Known rows, with every step that occurs
futoti, silat, kabem, naman, kudul: [ -1  18   2  11  -3  -2 -15  -6   1   0 -21  11  28 -19   8  18  -4 -30
 -10   5  10  12  -5  -4  13]
naman, futoti: [  0   2  -2   4 -18   4  -6  -6  -2   3  -6  -4  28 -11 -12  16  -8  -7
   1  -3   1  14 -12   0   4]
futoti, silat, kabem, naman, puturi: [  3  19 -14  -7  25   2 -18 -10   5   0 -16  10  31   0  19  13 -12  -9
  -9  -7  -1   5  -2   9  19]
naman, futoti, rasog, kudul, silat: [ -6  14 -14   6   5   6   3  -5   5  10  -6   4  13  -2 -11  13   4   2
 -13   1   5  34 -23   7  22]
naman, futoti, silat, kudul, rasog: [  8  18 -16  23  -1   8  -5   8   0   6  -5   6  26  -2  -7  11  -3  -7
  -9   0   5  70 -19  -2  27]
futoti, rasog: [  1   5 -13   0   3   3  -3  -1  -3  -3  -8  -5  10  -7   3  11   0 -19
 -20  -7   0   6 -11   3  15]
kabem, naman, puturi, silat, kudul, rasog, futoti: [-13   7 -29  -3  21   9   1  -2   1  -4   2 -12   3  -1  21   0  -9 -17
  -3   6   2 -29 -19  23  52]
naman, kudul, silat, kabem: [  0  13  -2  10  -9 -13 -10   3   0   1 -23   8  -2 -12  -9  12  -8 -28
  13   7   9  35 -16  -2  14]
kabem, naman, puturi, silat, kudul, rasog: [ -6  13 -27  -3  12   8   3  -5   2   2  -2 -16  -1   1  23  -3 -10 -24
 -14   9  -4  -5 -18  23  41]
silat, kabem, naman, kudul, rasog: [ -9  16  -9  -4 -25 -11  -5   6  -2   4 -16   5  20 -13   1  10  -1 -37
  -3   9   9   7 -18   1  22]
kabem, naman, puturi: [ -2   6 -14 -11  10   1  -5 -14  -2  -2  -6 -11  20  -4  17   5 -15 -14
 -12  -1 -14 -23  -7  17  12]
silat, kabem: [ -4   2  -3  -7   0  -5 -16   2   0  -1 -18   5  13  -4   9  11 -11 -14
  10   0   6   8  -5  -3   9]
silat, kudul, naman, futoti: [ -4   6 -14  24 -13  12  -3   6  -3   5   1  -2  29  -2  -5  15 -15 -10
  -8   5   5  17  -3  -3  20]
kabem, naman, futoti, silat: [  1  11  -2  11  -2   9 -11 -14   2   4  -8   0  46 -19  -2  21  -4 -10
 -24  -2   2   6 -12   2   8]
kabem, naman, puturi, silat, futoti, rasog: [  0  11 -30  -8  27  12   1 -17   3  -3  -8 -15  20  11  18  13  -6 -28
 -29  -1  10 -49 -14  22  34]
rasog, kudul: [ -6   0   2  -7   5   1  -4  -8  -6   3 -11  -5   2  -4  15  -2  -3  -3
   8   4  -3  16  -2   4   9]
kudul, rasog, futoti, silat, kabem, naman: [ -9   9 -17  -5  17  -3 -18   6   2  -3 -12  14  32 -12  11  17   2 -16
  -2  -2  13   7 -16  -1  39]
kabem, naman, futoti, rasog, kudul, silat, puturi: [-14  23 -17  14   2  14  11 -13   4  12   0  -6  10   0  -7  19   0  -3
 -22   6   0  23 -19  13  34]
kabem, naman, puturi, silat: [ -5   4 -13  -9  10   7  -5 -20   3  -1  -7 -19   3 -11  19   4 -11 -23
 -13   4  -6 -32  -9  22  20]
kabem, naman, kudul: [ -5   7   3   7 -20  -4  -2 -10  -7  -1 -12 -11  17 -23   4   8  -6 -35
 -14   9  -2 -19 -10   4   6]
puturi, silat, futoti, rasog, kudul, naman: [ -8   5 -19   5  17  14   2  -5  -1   2  -5  -7   6  12  17  11   6 -27
 -20   4  21 -11  -5   5  44]
naman, futoti, silat: [  8  10  -1  15  -5   6 -12 -10   2   3 -10   3  33 -12 -10  18  -4  -5
  -9  -5   3  38 -11  -3   4]

Rows
[-15  12 -14  -4  -2  13   6 -12   3   9  -1   1  35  -6   5  18   3  -4
 -27   0   4 -16 -11  10  22]
kabem, naman, futoti, rasog, kudul
[  4   8  -1  17 -11  -9  -3  -4  -5   1 -17  -7  -6 -19 -11   6  -6 -30
   0   8  -1  38 -20   2   7]
naman, kudul, silat
[ -4  11  -5   3 -26  -8   2  -1  -8   2 -10  -8  14 -20   0   4   0 -39
 -15   8  -1   9 -21   6  19]
kabem, naman, kudul, rasog
[  2   3 -12   6  11  -1 -12   5  -4  -6  -9   1  17 -11  -1   7   5 -12
   2  -5   5  37 -18  -2  31]
kudul, rasog, futoti, silat
[ -7   6 -10  -6  11   6   2  -5  -4   1  -8   0   5   0  15   4   5  -6
 -11   0   1  11  -6   5  20]
futoti, rasog, kudul
[  2   2 -17   2  13   8  -4  -8   1  -5 -12 -13   6   7   8  14   1 -32
 -17  -2  21 -20 -16   8  28]
puturi, silat, futoti, rasog
[ -7   3  -4   2 -17   4  -7 -10  -1   6  -5  -7  39 -16  -3  20  -9 -12
 -18   3   0 -19 -14   7   6]
kabem, naman, futoti
[ -2   4 -18  -1  20  10  -2 -14  -1   2  -7 -12   6  17  22  -1  -8 -18
   4   4  13  -6   4  14  37]
rasog, kudul, naman, puturi, silat, futoti
[  2  18 -17  13   7  -4   3  -7  -3   0 -14  -6  18  -3  -2  19  -2 -41
 -31   9  14 -12 -27   9  24]
kabem, naman, kudul, silat, futoti, rasog
[ -5  10 -18 -19  12  -3 -12  -8   4   0 -13   2  25   2  18  11 -17 -12
   0  -3  -3 -21  -3  13  18]
silat, kabem, naman, puturi
[  3   9  -4   7 -28  -8   1   3  -9  -1 -13  -6   1 -13  -9   0   2 -37
  -1   5   1  39 -19  -1  17]
naman, kudul, rasog
[ -9  11   0  -1 -16  -6  -9  -4  -2   1 -18   4  21 -16   6  14  -9 -32
  -2   9   7 -20  -8  -1  11]
silat, kabem, naman, kudul
[ -6  18 -15  15  15   5   8  -6  -2   4  -7  -6 -19   8   4   5   2  -5
  -6   2  -2  51 -13   9  33]
futoti, rasog, kudul, silat, puturi
[-13  10   2   2 -18   0  -8  -9   4   1 -19  -3   4 -24   9  14  -5 -43
  -4  11  14 -28 -10   5  19]
puturi, silat, kabem, naman, kudul
[-11   7  -5  -7 -13   2 -12  -4   6   6 -11   8  46 -11  -3  26 -12 -11
  -6   4   8 -20 -11   3  11]
silat, kabem, naman, futoti
[ -2   3  -5   3  18   0 -23   3   1  -8 -17  15  24  -8   7  17  -4  -5
  15  -7  12  12  -4  -8  23]
rasog, futoti, silat, kabem
[  3  10 -28  23  35  14 -10   2  -4  -8   0   5  21   4  14   6 -14  -4
   0  -3  -1  21   6   1  37]
rasog, futoti, silat, kudul, naman, puturi
[  2   4 -17 -10  20   6  -6 -19   2  -1 -11 -22  18   9  20   7 -14 -26
 -11   5   7 -44 -11  23  25]
kabem, naman, puturi, silat, futoti
[ -6   1 -19   6   8   1  -3  14  -7  -5  -2  -4   7  -1   6   0  -5  -9
  11   4   4  13 -16   3  34]
silat, kudul, rasog, futoti
[-15   5  -5  -4 -15   7 -13 -10  12   7 -10   1  29 -16  -1  24  -8 -19
  -6   5  14 -33 -12   7  18]
puturi, silat, kabem, naman, futoti
[  0  15 -10  11  -6  -7 -15  10  -1  -6 -18  18  18 -11  -7  11   6 -28
  18   0  17  43 -15 -10  34]
naman, kudul, rasog, futoti, silat, kabem
[-13  16 -18   2  10   8   5 -11   6  11  -3   1  24  -8  -2  19   2  -3
 -29   5   2   4 -23  13  26]
kabem, naman, futoti, rasog, kudul, silat
[ -4  14 -27  26  -7  17   3   7  -1   3   4   3  32   0  -6  20  -7 -12
 -27   0   8  13  -6  -3  30]
silat, kudul, naman, futoti, rasog
[-10   8 -20   5   9   9   3   0  -5   2  -3   3  11  -1  14   7   5 -13
 -22  -1   1  13   2   0  31]
futoti, rasog, kudul, naman
[  1  12 -24 -10  31  13   4 -17   3  -1  -9  -8   1  24  21   0  -1 -13
  -3  -2  13 -12  -6  19  38]
naman, puturi, silat, futoti, rasog, kudul
[ -9   1  -7   3   2   5  -4  -2  -8   4  -4  -2   8  -5  15   2  -3 -11
  -4   5  -3  12   5  -1  22]
rasog, kudul, naman
[-11   4  -8   9 -13   9  -1  -5  -2   9  -2   2  28  -5  -2  11  -4  -2
  -3   4   3  17   0  -3  20]
rasog, kudul, naman, futoti
